Every row comes from one small tree of marks. The marks that hang from a mark follow it in brackets, in alphabetical order. Every link used is in the known rows. Which tree was each row made from?
Known rows
todenud(moza(topobaf)): -1.516 -1.252  1.048  0.650 -0.544 -0.776  1.860 -0.124 -2.037  1.806  0.084  0.084  1.579  1.511  2.004  0.292 -3.294 -0.643 -1.110 -0.022  1.216  0.466 -1.912  0.115 -0.136
meger(fotug(muzefoz)):  1.068  2.623 -0.503 -1.123 -1.126  1.411  1.219  0.933 -2.241  0.038  0.281  1.264 -1.581 -1.089  1.089  0.121  0.086 -2.293  0.803 -0.590  1.291  1.613 -0.970  1.583 -1.962
todenud(fotug(meger) moza): -1.023 -0.829 -1.277  0.386 -0.333  2.535  1.240 -0.094 -0.747  2.558 -2.086  0.736  1.776 -0.426  3.038  0.168 -1.955 -0.166 -0.969 -0.018  1.509 -0.576 -1.968 -1.619 -1.062
meger(fotug(muzefoz todenud) moza(topobaf)): -0.474  3.693 -0.250 -0.359 -2.793  1.068  2.753  3.404 -5.099  1.261  1.401  1.386 -2.178 -0.815  1.152  0.174 -0.965 -4.553  1.238  0.697  2.437  3.250 -4.921  1.771 -3.306
todenud(moza(muzefoz topobaf)): -1.641  0.448  0.610 -1.575 -3.421 -0.145  1.375 -0.461 -2.509  2.492  0.337  0.477  2.382  1.266  1.983  1.337 -4.954 -1.500 -1.910 -0.734  1.681  0.544 -0.853  1.275 -1.615
meger(fotug moza(topobaf)):  0.081  2.944  0.035  0.953 -2.011 -2.100  1.810  2.778 -3.289  0.254  1.677  0.277  0.917  0.586  0.893  0.426 -2.720 -1.942  1.657  0.327 -0.414  1.401 -3.290  2.654  0.220
fotug(topobaf): -0.262 -2.066  0.464  0.353  1.384 -0.914 -0.780  0.164 -0.403  0.783 -0.120 -0.535  1.208  0.149  0.888 -0.201  0.269 -0.425  0.423  0.778  1.835 -0.101 -0.312 -0.535  0.855
moza(topobaf): -0.236  0.229  0.299  1.162 -0.947 -2.109  0.165  0.081 -0.787  1.049  0.797 -0.305  1.066  1.735  0.599  0.201 -2.370 -1.276 -0.973 -0.303  0.644  0.294 -2.049  0.523 -0.209
todenud(fotug moza(muzefoz)): -0.789  0.653 -0.655 -1.945 -3.130  2.819  2.480 -0.796 -0.488  2.436 -0.900  2.023  1.896 -0.088  1.924  1.434 -3.823 -0.434 -2.797 -1.093  0.350  0.536  0.339 -0.281 -2.290
topobaf(moza(muzefoz)): -1.557 -0.194 -0.393 -2.082 -2.423  1.528 -0.365 -1.094 -0.650  2.402  0.532 -0.500  2.099 -1.107  0.964  0.927 -1.779 -0.778 -0.653 -1.036  1.556  0.536  1.117  1.005 -0.167
meger(fotug moza(muzefoz topobaf)): -0.206  4.344 -0.120 -1.525 -4.759 -1.293  1.399  2.548 -3.844  0.946  1.647  0.744  1.683 -0.116  0.934  1.465 -4.208 -2.785  0.350 -0.321  0.099  1.157 -2.757  3.419 -1.600
fotug(meger muzefoz todenud topobaf(moza)): -2.486 -3.098 -0.729 -0.707  1.236  3.601 -0.993 -0.166 -3.313  3.788 -0.214 -1.106  0.520 -2.743  2.800 -0.618  1.895 -4.017  1.294  0.774  7.183  0.992 -2.211 -2.036 -1.054
todenud(fotug moza): -0.675 -1.076 -0.432  0.201 -0.438  2.182  2.796 -0.067  0.157  1.984 -1.094  1.380  1.153  0.102  1.830  0.553 -1.752  0.355 -1.828 -0.301 -0.023  0.499 -0.488 -1.094 -0.749
meger(fotug(muzefoz topobaf)):  0.516  0.445 -0.256 -1.085  0.333  0.602  0.561  1.178 -2.695  0.682  0.567  0.494 -0.502 -0.750  1.958  0.050  0.568 -2.448  1.331  0.130  3.242  1.265 -1.214  0.804 -1.444
meger(moza): -0.331  1.144 -0.180  0.090 -1.050 -0.461  0.698  1.875 -0.385 -0.964 -0.614  0.675 -0.267 -1.509 -0.999 -0.396  1.137  0.094  0.799  1.294 -1.782  0.991 -0.919  0.968  0.401
fotug(meger todenud): -1.029 -0.357 -0.347 -0.021  0.357  2.219 -1.029  0.935 -2.520  1.294 -0.050 -0.767 -0.736 -1.387  1.639  0.344  0.474 -2.174  1.393  0.302  3.629 -0.806 -2.084 -1.546 -1.581
meger(fotug(todenud topobaf)): -0.853 -0.632  0.896 -0.551  1.169  1.536  1.061  2.334 -2.797  1.786  1.608 -0.887 -0.088 -0.560  2.674  1.327  0.338 -2.910  2.617  0.172  4.248  0.473 -1.324 -0.431 -0.779
fotug(meger(moza) todenud): -1.147  0.752 -0.542 -0.041 -0.602  1.695 -0.559  2.517 -2.925  0.342 -1.090 -0.121 -0.917 -2.685  0.613  0.232  1.336 -2.133  1.962  1.241  2.143  0.449 -3.008 -0.732 -1.169
todenud(fotug):  0.569  0.514 -0.958  0.847 -0.672  1.382  1.304  0.072  0.960  1.389 -0.204  0.772  0.660  0.735  0.613  0.416 -1.117 -0.126 -1.157 -0.736 -0.549  0.408 -1.241 -0.909 -0.993
todenud(fotug moza(muzefoz topobaf)): -0.670  0.858 -0.332 -1.163 -3.926  0.974  2.676 -0.464 -1.567  3.689  0.431  1.631  3.079  1.552  2.574  1.719 -6.011 -1.522 -3.454 -1.340  1.096  0.887 -1.954  0.311 -2.695
muzefoz(moza(topobaf)): -2.592 -0.231  0.479  2.039 -0.395 -0.307  0.292  0.805 -0.120  0.283  1.094  0.419  1.942  1.491  0.484  1.772 -1.821 -2.535 -1.873  1.307  0.882 -0.412 -2.086  0.327 -0.179

Write each row's tree
-2.733 -2.658  0.035 -2.329 -0.579  3.052 -1.959  0.079 -3.442  4.483  0.622 -2.248  2.626 -2.138  3.156  1.195 -0.423 -3.304  0.829  0.008  6.902 -0.326 -0.881 -1.295 -0.884 -> fotug(meger todenud topobaf(moza(muzefoz)))
-1.528 -1.194  0.724 -1.407  0.586  3.897  2.759  1.670 -4.575  2.318  0.044  1.057 -1.371 -1.516  4.083  0.491  0.651 -3.412  1.540  0.829  5.532  1.715 -1.500 -0.666 -2.638 -> meger(fotug(muzefoz todenud(moza) topobaf))
-1.343 -2.123  0.935 -0.061  1.695  0.738  0.192  0.848 -1.723  2.795  1.690 -1.694  2.450 -0.533  3.316  0.755 -0.415 -1.437  1.990  0.103  3.181 -0.143 -0.117  0.768  2.427 -> meger(fotug(topobaf(moza)))
-1.570 -0.002 -0.419 -2.386 -2.133  1.404 -1.617  1.969 -3.978  1.882 -0.707  0.178  0.958 -2.911  1.423  0.650  0.380 -2.914  1.288  1.410  4.127  0.067 -2.305 -0.445 -2.020 -> fotug(meger(moza(muzefoz)) todenud topobaf)
-1.514 -0.004 -0.042 -0.188  0.637  2.556  0.894  1.401 -1.852  0.001  0.307  1.424  0.342 -1.023  2.177  1.172  1.605 -4.167  0.050  1.613  3.169  0.573 -1.164  1.083 -1.121 -> meger(fotug(muzefoz(moza) topobaf))
-1.368 -2.920  0.263  0.018  1.392  1.408 -1.746  0.955 -2.614  1.973 -0.209 -1.557  0.705 -1.242  2.458  0.080  1.088 -2.754  1.574  0.893  5.214 -0.965 -2.474 -2.212 -0.912 -> fotug(meger todenud topobaf)
 0.095  3.325 -1.902 -0.417 -4.847 -0.266 -0.112  0.913 -2.221  2.680 -0.282  1.053  3.147 -0.031  0.947  0.988 -4.433 -2.754 -1.966 -0.254  0.792  0.633 -4.755  0.726 -2.566 -> todenud(fotug(meger(moza(muzefoz topobaf))))
-0.497 -1.989 -1.765 -0.334  0.225  2.788  0.901 -0.639 -1.630  3.215 -2.477  1.454  1.534 -1.120  3.718 -0.517 -0.466 -1.964 -1.218  0.948  3.968  0.568 -2.853 -1.956 -2.096 -> todenud(fotug(meger muzefoz topobaf) moza)
 1.123  1.602 -2.525 -0.080 -1.342  2.720 -0.101 -0.385 -0.592  1.645 -1.596  1.575  0.017 -1.123  1.261 -0.650 -0.079 -2.161 -1.262 -0.684  1.553  0.457 -2.783 -0.992 -2.980 -> todenud(fotug(meger muzefoz))
-1.117 -0.342 -0.900 -0.396 -0.264  2.146 -0.952  1.919 -3.660  1.163 -1.526  0.762 -1.292 -3.307  1.362 -1.177  3.058 -3.644  1.715  2.453  4.580  1.738 -3.784 -1.081 -2.074 -> fotug(meger(moza) muzefoz todenud topobaf)
-1.056 -1.389 -1.050 -2.146 -1.463  2.479 -0.105 -0.656 -1.594  3.800 -1.887  0.519  3.745 -1.092  3.880  1.365 -3.091 -1.530 -1.492  0.221  3.798 -0.957 -1.524 -1.220 -1.883 -> todenud(fotug(meger topobaf) moza(muzefoz))
-2.585 -2.508  1.231 -2.798 -1.147  2.986  1.028  0.380 -2.957  2.877 -0.313  0.228  1.196 -1.036  2.819  1.166 -1.040 -2.199 -0.392  0.626  4.877  0.590  0.147 -0.968 -2.089 -> fotug(todenud(moza(muzefoz)) topobaf)
-0.614  0.346 -0.940 -2.339 -2.457 -0.157 -2.244  1.105 -2.480  0.960 -1.281  0.110  1.989 -2.244  1.015  0.346 -0.045 -1.794  0.869  1.622  2.040 -0.289 -1.948  0.573 -0.575 -> fotug(meger(moza(muzefoz)) topobaf)
-2.100 -0.976 -0.324 -1.247 -0.428  4.650  0.992  0.218 -3.813  2.085 -1.800  1.268 -1.620 -2.363  2.681 -0.015  1.037 -2.791  0.335  0.793  4.790  0.867 -2.265 -1.759 -3.207 -> fotug(meger muzefoz todenud(moza))
-0.727 -1.286 -0.339 -0.824  0.340  2.119  0.330  0.256 -2.217  1.521 -0.190  0.668 -1.553 -0.855  0.804 -0.434  2.316 -3.336  0.184  0.837  4.649  1.657 -1.508 -1.208 -2.351 -> fotug(muzefoz todenud topobaf)
-0.134  1.943 -1.932 -0.458 -1.998  1.022 -0.815  0.778 -2.081 -0.415 -2.060  1.268 -1.329 -2.884 -0.037 -1.630  1.804 -1.656  0.806  1.687  0.574  1.070 -2.982  0.636 -1.693 -> fotug(meger(moza) muzefoz)
 0.032 -1.065 -1.316 -0.650  0.314  0.486 -2.029 -0.366 -1.845  1.120 -1.427 -0.041  0.364 -1.222  1.926 -1.183  1.645 -2.322  0.574  1.182  3.945  0.137 -1.884 -0.771 -1.400 -> fotug(meger muzefoz topobaf)
-0.976  0.801 -1.799  1.181 -1.132  3.961  1.892 -0.045  1.053  0.372 -0.959  2.889 -0.037 -0.766  0.130  0.718  0.500 -2.997 -3.009  0.704  0.515  0.912 -1.516 -0.702 -2.909 -> todenud(fotug(muzefoz(moza)))
 0.607  2.613 -2.891  0.175 -2.558  2.140  0.616  0.617 -0.916  1.123 -2.194  2.077 -0.644 -2.478  0.185 -0.949  0.678 -1.959 -0.836  0.515  0.137  1.858 -3.764 -0.295 -2.660 -> todenud(fotug(meger(moza) muzefoz))
-0.268  0.703  0.224 -0.133  0.181 -0.872  0.952  2.933 -2.139 -0.049  0.285  0.101  0.733 -1.201  1.583  0.320  0.554 -1.159  2.492  1.372  0.535  0.961 -1.815  1.408  1.157 -> meger(fotug(topobaf) moza)
-1.470 -1.433 -0.023  0.391  0.280  1.067 -0.986  2.237 -2.764  1.144 -1.004 -0.492  0.411 -2.358  1.754 -0.252  1.863 -2.471  2.179  2.190  3.595  0.294 -3.293 -1.424 -0.378 -> fotug(meger(moza) todenud topobaf)
-1.747  1.181  0.937 -2.786 -2.506  4.156  2.467  1.574 -4.538  2.120  0.626  0.962 -0.451 -1.387  3.426  2.486 -2.634 -2.509  0.764 -0.985  3.236  0.942 -0.315  0.772 -3.589 -> meger(fotug(todenud(moza(muzefoz))))
-0.871  0.446 -1.248 -0.707 -0.698  3.719 -0.623  0.296 -3.022  1.346 -0.759  0.457 -2.061 -2.056  1.116 -0.658  1.387 -3.429  0.628  0.212  4.470  0.642 -2.648 -1.501 -3.441 -> fotug(meger muzefoz todenud)
-1.414 -1.035 -1.151  1.036  0.227  3.041  1.062  0.045  1.145  1.207 -1.296  2.414  0.890 -0.453  0.834  0.652  1.153 -3.416 -2.855  1.722  2.346  1.048 -1.935 -1.325 -1.886 -> todenud(fotug(muzefoz(moza) topobaf))
-1.979  1.684  1.425 -2.213 -3.075  2.555  3.087  1.703 -5.646  3.354  1.840  0.364  1.078  0.452  3.893  2.666 -5.459 -3.668  0.020 -1.280  4.391  1.127 -2.028  1.119 -3.264 -> meger(fotug(todenud(moza(muzefoz topobaf))))
 0.836 -0.590 -1.691 -0.101 -0.185  1.422  0.991 -0.644  0.290  1.915 -0.788  1.672  0.434 -0.178  1.057 -0.622  0.463 -2.047 -2.030  0.138  2.152  1.817 -1.630 -1.329 -2.134 -> todenud(fotug(muzefoz topobaf))
-1.890 -0.505  0.969 -2.733 -2.339  3.849  1.772  0.685 -2.854  2.115 -0.124  0.744  0.004 -1.249  1.845  1.639 -1.946 -1.651 -0.613 -0.334  3.082  0.441  0.274 -0.579 -3.162 -> fotug(todenud(moza(muzefoz)))
-1.194  2.290 -0.635 -2.284 -3.522  2.722 -0.744  2.035 -3.619  1.086 -0.800  0.396 -0.045 -3.118  0.402  0.939 -0.231 -2.566  1.046  0.921  2.556  0.527 -2.150 -0.078 -2.650 -> fotug(meger(moza(muzefoz)) todenud)
 0.585  0.495 -2.517  0.001 -0.940  1.268 -0.228  1.122 -1.225  1.576 -2.332  1.739  0.667 -2.314  1.054 -1.104  1.274 -2.455 -0.324  1.414  1.907  1.325 -4.062 -0.761 -1.950 -> todenud(fotug(meger(moza) muzefoz topobaf))
-2.207 -2.883  0.547 -1.060  0.820  3.237  1.674  0.073 -2.919  2.044 -1.267  1.136 -1.375 -1.441  2.748 -0.476  1.431 -2.576 -0.135  1.364  4.962  1.825 -0.841 -2.002 -2.422 -> fotug(muzefoz todenud(moza) topobaf)
-0.053  2.121  0.050 -2.674 -2.726 -0.147  0.307  2.561 -2.955  0.484  0.599  0.792  1.570 -1.621  1.313  1.359 -1.330 -1.860  1.637  0.501  0.889  1.143 -0.735  2.241 -0.572 -> meger(fotug(topobaf) moza(muzefoz))
-0.917  0.139  0.900 -0.336  0.589  1.023  1.289  3.644 -3.730  0.882  1.001  0.018 -0.364 -1.968  1.700  0.792  1.227 -2.737  3.408  1.392  2.784  1.309 -2.371  0.475 -0.303 -> meger(fotug(todenud topobaf) moza)
-1.462  1.102 -1.369  1.993 -1.819  1.979  2.087  0.257  0.009  1.203  0.065  2.482  1.152  1.192  0.492  1.027 -2.112 -4.215 -3.895  0.419  1.410  1.221 -3.647  0.284 -2.758 -> todenud(fotug(muzefoz(moza(topobaf))))
-1.411 -2.585 -0.447 -0.484  1.035  0.868  0.007 -0.949 -0.864  2.444 -0.038 -0.303  0.912 -0.976  1.504 -0.987  1.658 -1.851  0.002  0.888  3.604  1.815 -0.023 -0.291  0.710 -> fotug(muzefoz topobaf(moza))
-1.353  1.982 -1.362  0.565 -2.620  1.131  0.247  1.779 -4.592  1.553 -0.750  0.961 -1.142 -1.803  0.770 -0.909 -0.162 -4.530  0.476  1.282  3.471  1.932 -5.705 -0.021 -3.095 -> fotug(meger(moza(topobaf)) muzefoz todenud)
